What can hang from each mark
ravupez: natem
vuniti: limop noti sugur zelo
sugur: givis vuniti
zelo: givis muri
noti: givis muri natem
limop: vuniti
zibepe: muri
lafo: vuniti
natem: limop noti ravupez
givis: noti sugur zelo
muri: noti zelo zibepe

Every row comes from one small tree of marks. The marks that hang from a mark follow it in brackets, in alphabetical order. Every link used is in the known rows. Which tree was each row made from?
(in the rows, 128 means zero)
Known rows
zelo[givis[noti sugur[vuniti]] muri]: [183  94 141 119 122 163 153 127 112 159 104 127 138 154 180 107  96  81
 146 149  72 116 114 120 129 133 112 123 151 115 113 134 101 178 119 101
 164 201 125 117 209 117]
limop[vuniti[noti sugur zelo]]: [138 169 132 135 106  92 164 148 109 127 105 121 186 136  97 118  85 122
 164 205 121 147 168 118 124  83 132  80 127 108 153 131  74 124 174 164
 163 174 138 164 170 106]
natem[limop[vuniti[sugur]] noti[muri]]: [161 171  94 121 115 119 153 165 168 121 146 157 175 108 110  91 157 130
 134 146  93 154 152 125 148 108 125 134 115  99  90 143 124 120 159 180
 192 193 133 144 151  90]
sugur[vuniti[noti[muri]]]: [202 157 141 122 100 112 173 110 124 115 128 163 149 145 122 123 117 128
 102 161 154 112 100 137 143 111 154 155 151 100  90 122 101 165 154 123
 152 145 121 131 188 109]
zibepe[muri[noti[givis]]]: [118  76 120 130 107 134 128 147 160 123 132 185 137 174 130  58 110 105
 111 132  62 131 110  97 135 131 127 114 107 125  75 138  67 197 133 130
  81 186 165 125 165  81]
vuniti[limop noti zelo]: [138 177 155 147 102 118 168 125 132  90 149 172 142 183  96 143  86 155
 109 174 163 118 152 117 126 116 138  97 115 138 136 119  84 137 132 155
 118 100 162 184 140 107]
lafo[vuniti[noti]]: [148 149 160 161 112 123 151  84 106  85  86 168 140 155 123 117 100 138
 123 220 142 137 133 125 146 123 141 133 121 111  74 129 101 129 126 127
 140 153 157 160 180 119]
givis[noti zelo]: [128 103 147 134 120 151 182 108 110 136 114  84 160 178 124 107  84  93
 106 109 147  97 133 110 143 134 130 131 137 130 102 134  87 141 132 133
 139 127 126 156 175 105]
sugur[givis[noti] vuniti[limop zelo]]: [179 143 136 137  81 128 203 106  67 130 133 123 138 169  89 119  58 117
 100 145 130 100 154  73 146 124 124 136 162 164 139 135 115 180 116 156
 155 150 144 178 190 109]
vuniti[limop zelo[muri[zibepe]]]: [149 132 147 146  96 181 125  89 171 109 145 209 110 194  83 116 141 119
  31 119 153  57 111 128 121 112 110 126 120 145 124 121  73 160 129 164
 143  50 135 139 124 131]
sugur[givis[zelo]]: [142  95 123 135 118 143 166  67  87 122  98 105 161 163  81  95 124 111
 128 127 118  75 127  86 165 113 128 139 152 131 134 131 115 146 152 144
 118 149 126 153 143 130]
muri[zelo[givis[sugur]] zibepe]: [144  55 144 138 128 159 126  37 107 115 141 164 104 168 137 115 130 106
 132 139 109 106 124 153 113 133 126  77 154 157 121 119 112 125 125 117
 133 182 131 135 126 140]
ravupez[natem[noti[givis muri]]]: [149 162  82  87 124 131 162 173 149 103 142 166 170 132 130 104 124 120
 154 148 107 118 140 114 133 111 135 156 123 100  40 161 111 131 158 179
 171 166 144 139 168 147]
vuniti[limop]: [135 148 163 165 117 150 147 124 171  88 143 195 120 182 113  98 118 147
 114 146 160 116 131 113 145 147 123 114  98 116  84 123 113 132  95 137
 118 150 130 164 150 104]
natem[limop noti ravupez]: [120 145 100 152 163 157 149 124 175  75 122 175 127 162 125  79 169 138
 168 168  83 107 125  88 180 126 108 144  95  78  34 117 123 113 111 192
 137 174 153 176 115 100]
zelo[givis[noti[muri]]]: [150  94 141  94 145 137 167 121 112 133 136 118 148 168 175 125  78  95
  92 116 147  99 125 156 101 123 128 139 134 144  79 121  91 138 125 110
 132 152 130 109 180 105]
vuniti[noti[givis muri[zelo]]]: [151 147 117  99 101  70 188 118  89 105 161 121 129 167 128 144 111 109
  91 146 135 115 130 130 110 111 140 114 126 143 107 128  78 174 127 129
 133 150 157 127 158 123]
zelo[muri[zibepe]]: [159 100 136 139 115 195 117  87 168 120 101 209 111 194 114  85 170 105
  66 121 133  65  76 142 121 111 110 141 118 104  76 114  76 163 138 144
 138  93 115 113 142 136]
zelo[givis[sugur[vuniti]] muri[noti]]: [178  69 135 117 114 182 121 129 138 142 128 149 130 148 169  85 111  89
 160 154  35 117  89 123 151 144 127 119 130  91 119 145  99 188 137  96
 114 202 136 115 184 116]
sugur[givis vuniti[noti[muri]]]: [212 150 118 109  95 101 185  88  83 124 108 144 147 145 105 123 120 126
 106 161 132 102 101 112 148  99 148 160 171 118 115 127 119 179 156 132
 154 158 133 123 183 120]
noti[givis[sugur] muri natem[limop]]: [142 132  77 157 136 134 129  97 149 123 184 151 170 155 114  93 162 134
 164 141 100 123 160 102 171 129 116 142 131 126 105 138 123 131 140 147
 139 226 142 117 169 101]
ravupez[natem]: [134 128 129 139 136 176 143 132 180 101 101 198 148 155 119  96 111 132
 178 159 141 100 119 127 148 124 125 129 106  97  64 134 124  92 137 134
 132 172 121 163 168 162]
sugur[givis vuniti[noti]]: [193 154 127 137  94 111 183  97  83 111  87 147 139 157 107 103 109 135
 152 190 113 121 111  91 154 101 143 137 161 107 115 120 120 179 144 138
 139 177 140 153 182 110]
sugur[vuniti[noti[muri] zelo]]: [196 154 129 115 100 105 184  81  99 119 139 156 170 137  97 145  96 122
  89 168 149  92 113 126 134  94 156 151 165 114 125 121  89 155 176 141
 150 118 129 142 177 118]
givis[noti[natem] zelo]: [121  97 139 150 152 165 158 139 122 137 131  49 163 196 116  98  90  99
 120 116 131 106 147 116 165 132 121 140 146 123  97 115 102 134 133 129
 128 144 121 165 189 106]
zelo[muri]: [146 117 140 131 126 171 132 131 167 121 110 191 135 177 127  86 150 108
 104 147 117  80  86 125 137 122 107 136 102  88  82 119  80 158 129 132
 126 131 128 134 161 133]
givis[noti]: [131 119 143 140 131 146 174 125 125 125 112 147 142 190 145  98  86 111
 123 135 149 114 117 124 128 137 119 128 121 113  67 122  90 139 108 132
 140 157 134 151 183 105]
zelo[givis[sugur[vuniti[noti]]]]: [182 129 150 136 117 123 156  82 112 117  97 143 150 138 160 117  91 131
 194 200  96 150 135 115 137 120 152  95 161 106 129 131 118 145 149 107
 148 222 139 140 176 101]
zibepe[muri[zelo]]: [133  66 147 136 117 139 145 120 159 116 123 211 107 169 106  95 137 109
  75 139 107 106 103 137 129 137 120 105 120 135  81  97 100 152 125 105
 104 173 144 153 147 127]
zibepe[muri[zelo[givis]]]: [135  40 159 115 134 129 136 124 149 119 122 176 111 162 135 102 121 108
  87 152  84 109 121 148 110 125 124  82 125 159  98  91 107 148 133  86
  84 181 149 146 143 120]
ravupez[natem[limop noti[muri]]]: [166 161  80 110 133 164 155 154 194  95 151 210 156 125 115 113 154 141
 150 129 110 100 126 134 156 122 128 171 104  99  51 146 140  94 158 170
 168 144 145 158 139 146]
zelo[givis]: [133  93 151 128 149 150 136 100 142 102 108 151 142 161 152  92 102 120
 151 170 117 106 132 130 122 117 132 113 118 121  93 107 107 122 140 117
 107 175 131 140 151 111]
sugur[vuniti[limop noti[muri] zelo]]: [193 187 149 130  77 106 184 107 120 106 174 166 147 146  89 156  88 142
  64 154 169 105 134 121 138 111 153 136 148 138 135 129  97 162 146 142
 154 104 140 157 172 105]
noti[givis[zelo] natem[limop[vuniti]]]: [112 141 102 169 127 156 131 145 146 127 143  52 174 129 102  75 130 119
 152 158 106 107 206  82 184  87 121 128 124 143 142 117 119 141 161 162
 132 194  99 157 173  77]
sugur[givis[noti[natem]] vuniti]: [185 109 120 140 131 147 173 139  82 137 109  85 140 181 118  75  93 108
 151 160 108 119 135  91 175 125 120 162 174 118  87 109 140 177 123 133
 147 209 123 159 224 112]
noti[givis muri natem]: [139 127 108 129 145 127 129 134 139 114 163 120 161 175 116  88 135 113
 120 151 137 114 138 119 150 116 121 152 139 115  70 113  97 151 141 143
 125 179 123 113 187 108]

Write each row's tree
[154  74 145 122 133 187 107  84 159 117  96 169 118 184 145  87 150 101
  78 132 113  68  97 151 103 102 117 124 125 128 100 105  81 160 139 127
 125 103 121 103 133 131] -> zelo[givis muri[zibepe]]
[155  90 136 118 113 162 168  60 107 146 143 105 147 179 109 124 112  80
  26  51 184  67 106 149 128 120 130 161 162 154  97 146  78 147 143 141
 169  70 106 104 159 115] -> givis[noti[muri[zibepe]] zelo]
[194 151 127 134  91 131 161 101 107 134 111 179 158 144 107 135 119 115
 135 185  87 103 101 105 146 108 132 120 156  93 148 136  75 173 164 137
 169 148 144 148 177 133] -> givis[sugur[vuniti[noti zelo[muri]]]]
[154 145 124 146  94  98 163 102 101 106 128 142 162 178  47 101  98 134
 139 163 105 128 163  83 145 127 111 102 136 153 159 145 111 142 130 159
 131 171 170 171 136 123] -> vuniti[limop sugur[givis] zelo]
[160 148 129 150 107 107 165 131 102 113 123  30 178 167 101  99 101 119
 150 173 100 136 165  80 180  98 151 133 170 114 128 120 109 188 179 134
 128 171 125 160 201  88] -> sugur[vuniti[noti[givis[zelo] natem]]]
[114 104 111 143 141 156 119 166 139 107 164 105 147 191 135  57  99 111
 168 159  80 131 135  98 161 132 130 132 109 102  78 126  89 177 122 144
  76 191 150 149 184  95] -> muri[noti[givis natem]]
[161 102 140 163 129 166 164 113 102 158 132  53 171 161 116  98  93  98
 164 129 104 132 145 100 197 151 127 141 188 107 117 139 125 149 136 117
 162 207 106 160 220 109] -> givis[noti[natem] sugur[vuniti] zelo]
[105 149 105 129 155 124 154 141 136  84 120 132 136 166 139  71 135 105
 176 183  81 127 138  66 161 116 111 134 114  74  21 132  94 146 105 200
 133 203 147 157 141 101] -> natem[noti[givis] ravupez]
[143 156 102 123  96 103 155 106  98 128 123 150 169 169 121 132 116 110
 155 185  76 109 134  86 120  92 118  99 133 116 153 148  42 179 154 164
 150 150 172 139 157 127] -> vuniti[noti[givis[sugur]] zelo[muri]]
[117 148 120 169 141 137 136 142 177 104 104 136 140 138 106  63 153 124
 193 189 102 133 164  92 183 108  91 102  85  99  85 130 120 102 106 158
 138 246 119 151 152  86] -> natem[limop[vuniti[sugur]] ravupez]
[150 171 127 118  95 106 149 174 130 136 103 131 175 142 103 118 117 102
 130 195  98 123 146 122 117  77 116  86 116 103 159 135  56 156 169 158
 163 142 139 147 169 121] -> limop[vuniti[noti sugur zelo[muri]]]
[161 150  80  95 112 158 147 121 155  98 144 183 150 145 118 100 146 114
 119 119 128 104 130 126 127 100 135 159 143 112  40 156 106 135 157 196
 195 132 134 122 149 153] -> ravupez[natem[noti[givis muri[zibepe]]]]
[116 139 106 153 184 185 120 144 193 113 166 132 123 138 118  85 174 118
 129 163 143  83 153 123 197  99 101 162 108  98  59  99 128 101 109 156
 119 213  89 129 166 101] -> noti[muri natem[limop[vuniti] ravupez]]
[160 149  92 137 136 120 150 112 144 107 176 144 166 167  92 144 131 146
 109 152 136  90 144 135 148  89 135 149 133 130 134  99 103 119 173 149
 120 112 162 157 143 112] -> vuniti[noti[muri natem[limop]] zelo]
[163 129 113 155  89 118 163  53  81 127 141 155 178 132  96  99  95 107
 181 180  86 120 152  62 155 117 137 113 165 119 132 147  97 159 158 162
 160 221 127 149 188 111] -> noti[givis[sugur[vuniti[zelo]]]]
[183 149 150 157  84 162 146 102 146 128 151 200 140 148  96 119 124 118
 110 157 100  96 121  93 160 142 116 123 141 111 143 142 100 169 125 139
 161 157 130 157 174 127] -> givis[sugur[vuniti[limop zelo[muri]]]]
[118  77 118 137  91 159 138  72 109 119 147  95 145 182 109  77 101  86
 101  89 110  96 123  98 146 118 140 130 133 143 116 157  69 185 149 157
 107 109 134 122 139  96] -> muri[noti[givis[zelo]] zibepe]
[163 114 123 155 100  96 148  63  40 111  91 121 176 142  48  92  94 115
 152 212  88 127 167  86 156 114 112 131 157 146 133 152 114 123 155 151
 142 198 171 167 168 143] -> lafo[vuniti[sugur[givis] zelo]]
[155 167 119 125 102  88 165 152  93 128  70 114 165 146 105  93 113 127
 184 201 105 160 158 100 139  88 126  88 137 109 142 138 103 153 145 154
 160 216 146 148 169 107] -> limop[vuniti[noti sugur[givis]]]
[132  80 101 147 132 196 112 164 186 129 165  93 140 189 107  79 154 103
 114 102  57  76 114 118 194 134 109 156  98 112 130 124  97 166 154 121
  78 112 147 154 150 104] -> givis[zelo[muri[noti[natem[limop]]]]]
[148 199 123 134  94  87 168 108 131 107 170 168 143 164 133 145 118 142
 125 150 143 158 151 102 128 133 139 106 128 139 119 168  85 168 109 144
 161 181 165 119 163  97] -> vuniti[limop noti[givis[sugur] muri]]
[141 101 135 132 115 168 162 110 116 164 110 103 160 179 138 118 120  77
 111  98  98  94 113 108 147 142 107 126 141 113 126 157  71 162 122 124
 165 140 136 137 179 134] -> givis[noti sugur zelo[muri]]
[111 121 114 179 185 175 120 121 188  86 137 141 122 190 112  71 168 138
 174 173 112  97 142  96 200 124 101 151  97  92  50  92 130 104 103 151
  87 204 128 169 149  99] -> noti[natem[limop ravupez]]
[149  68 137 120 163 194 110 144 145 142 117  97 116 214 163  95 126  82
  81 124 110  82 121 160 111 103 104 136 139 139  85  96  88 169 124 121
 133 110 124 112 174 118] -> zelo[givis[noti[natem]] muri[zibepe]]
[130 160 137 145 149 149 133 181 155 116 121 129 143 153 139  98 114 135
 154 213 140 136 155 131 151  88 133 113 125  83  99  93 104 127 141 145
 139 185 108 163 194  94] -> limop[vuniti[noti[natem]]]
[170 158 129 117 110  82 167 127 131 109 120 147 172 170 106 121 123 130
 130 149 134 153 120 145 127 121 134 114 128 104  99 140  84 140 151 123
 150 159 160 124 163 112] -> vuniti[noti[muri] sugur]
[145 152 114 168 144 139 138 141 169  92 128 154 144 190 116 102 141 164
 161 179 122 128 141 123 166 109 134 134 108 107 103  96 120 121 141 139
 109 156 155 181 152  90] -> vuniti[noti[natem[limop]]]
[139 163 117  96  98  89 182 148  94 119 161 117 128 128 146 137 105  96
  94 168 141 121 153 131 104  88 141  96 126 143 122 122  75 168 132 144
 152 173 124 121 179 110] -> limop[vuniti[noti[givis muri[zelo]]]]
[161  77 137  98 135 161 151  73 117 133 137 130 127 177 161 124  98  90
  55  88 166  85 112 168  90 109 131 143 151 163  81 122  89 143 127 127
 155 114 123  89 158 110] -> zelo[givis[noti[muri[zibepe]]]]
[153  98 104 127  99 128 151  29  98 125 180 175 117 160 116 121 145  92
  93 106 130 103 118 132 121 135 127 116 158 157 105 145  90 160 119 143
 165 175 129  98 146 139] -> noti[givis[sugur] muri[zelo zibepe]]
[184 145 147 157  88 137 168  97 117 102 123 167 121 159  87  85 110 141
 121 157 130 113 132  79 169 132 129 138 143 125 113 125 145 172 110 136
 136 183 126 160 177 105] -> sugur[givis vuniti[limop]]
[137  60 134 133 109 184 137  85 133 103 163 175  83 195 120  88 116  97
  84 107 116  90  85 155 134 151 130 116 114 132  90 118  93 165 111 133
  97 114 139 146 137 125] -> muri[noti zelo zibepe]
[146  76 130 128 108 204 108 108 172 123 128 200 106 200 127  75 147  90
  68 102 108  73  60 147 132 126 115 144 100 104  80 130  60 185 132 140
 113  86 137 111 140 123] -> zelo[muri[noti zibepe]]
[144  57 150 128 130 158 135  59 118 101 136 151  95 181 137 103 118 104
  97 131 131  84 120 157 104 119 126  98 135 160 101  95 110 137 133 118
 108 136 124 137 127 129] -> muri[zelo[givis] zibepe]
[134 175 155 166 134 140 139 170 176  86 145 149 121 203 116 114 113 166
 127 178 153 148 150 127 154 129 129 112 111 108  95 103 119 138 111 129
 112 144 151 179 168  99] -> vuniti[limop noti[natem]]
[178 171 134 150  77 121 160  90 130 119 179 170 146 133 114 109 116 130
 126 137 130 144 141  87 162 151 138 132 152 131 105 167 116 178 106 133
 171 221 124 118 197  98] -> noti[givis[sugur[vuniti[limop]]] muri]
[161  78 123 132 141 169 127  82 135 116 184 152 102 186  96 110 159 104
  48 111 162  76 108 171 141 128 121 146 154 134  77  92 117 136 128 126
 127 127 111 129 154 141] -> noti[muri[zelo zibepe] natem]
[130 159 112 153 130 190 141 154 206 110 107 200 146 113 122  90 128 142
 191 174 140 100 157 124 156 100 117 128  85 116  93 128 140  84 146 147
 151 200 103 162 166 137] -> ravupez[natem[limop[vuniti]]]
[134 189 145 151  69  57 180 144 120  99 127  56 176 182  84 115  92 131
 144 143 108 178 191  78 147 123 134  77 124 150 158 169  84 176 132 139
 140 155 171 159 147  87] -> vuniti[limop noti[givis[zelo]] sugur]
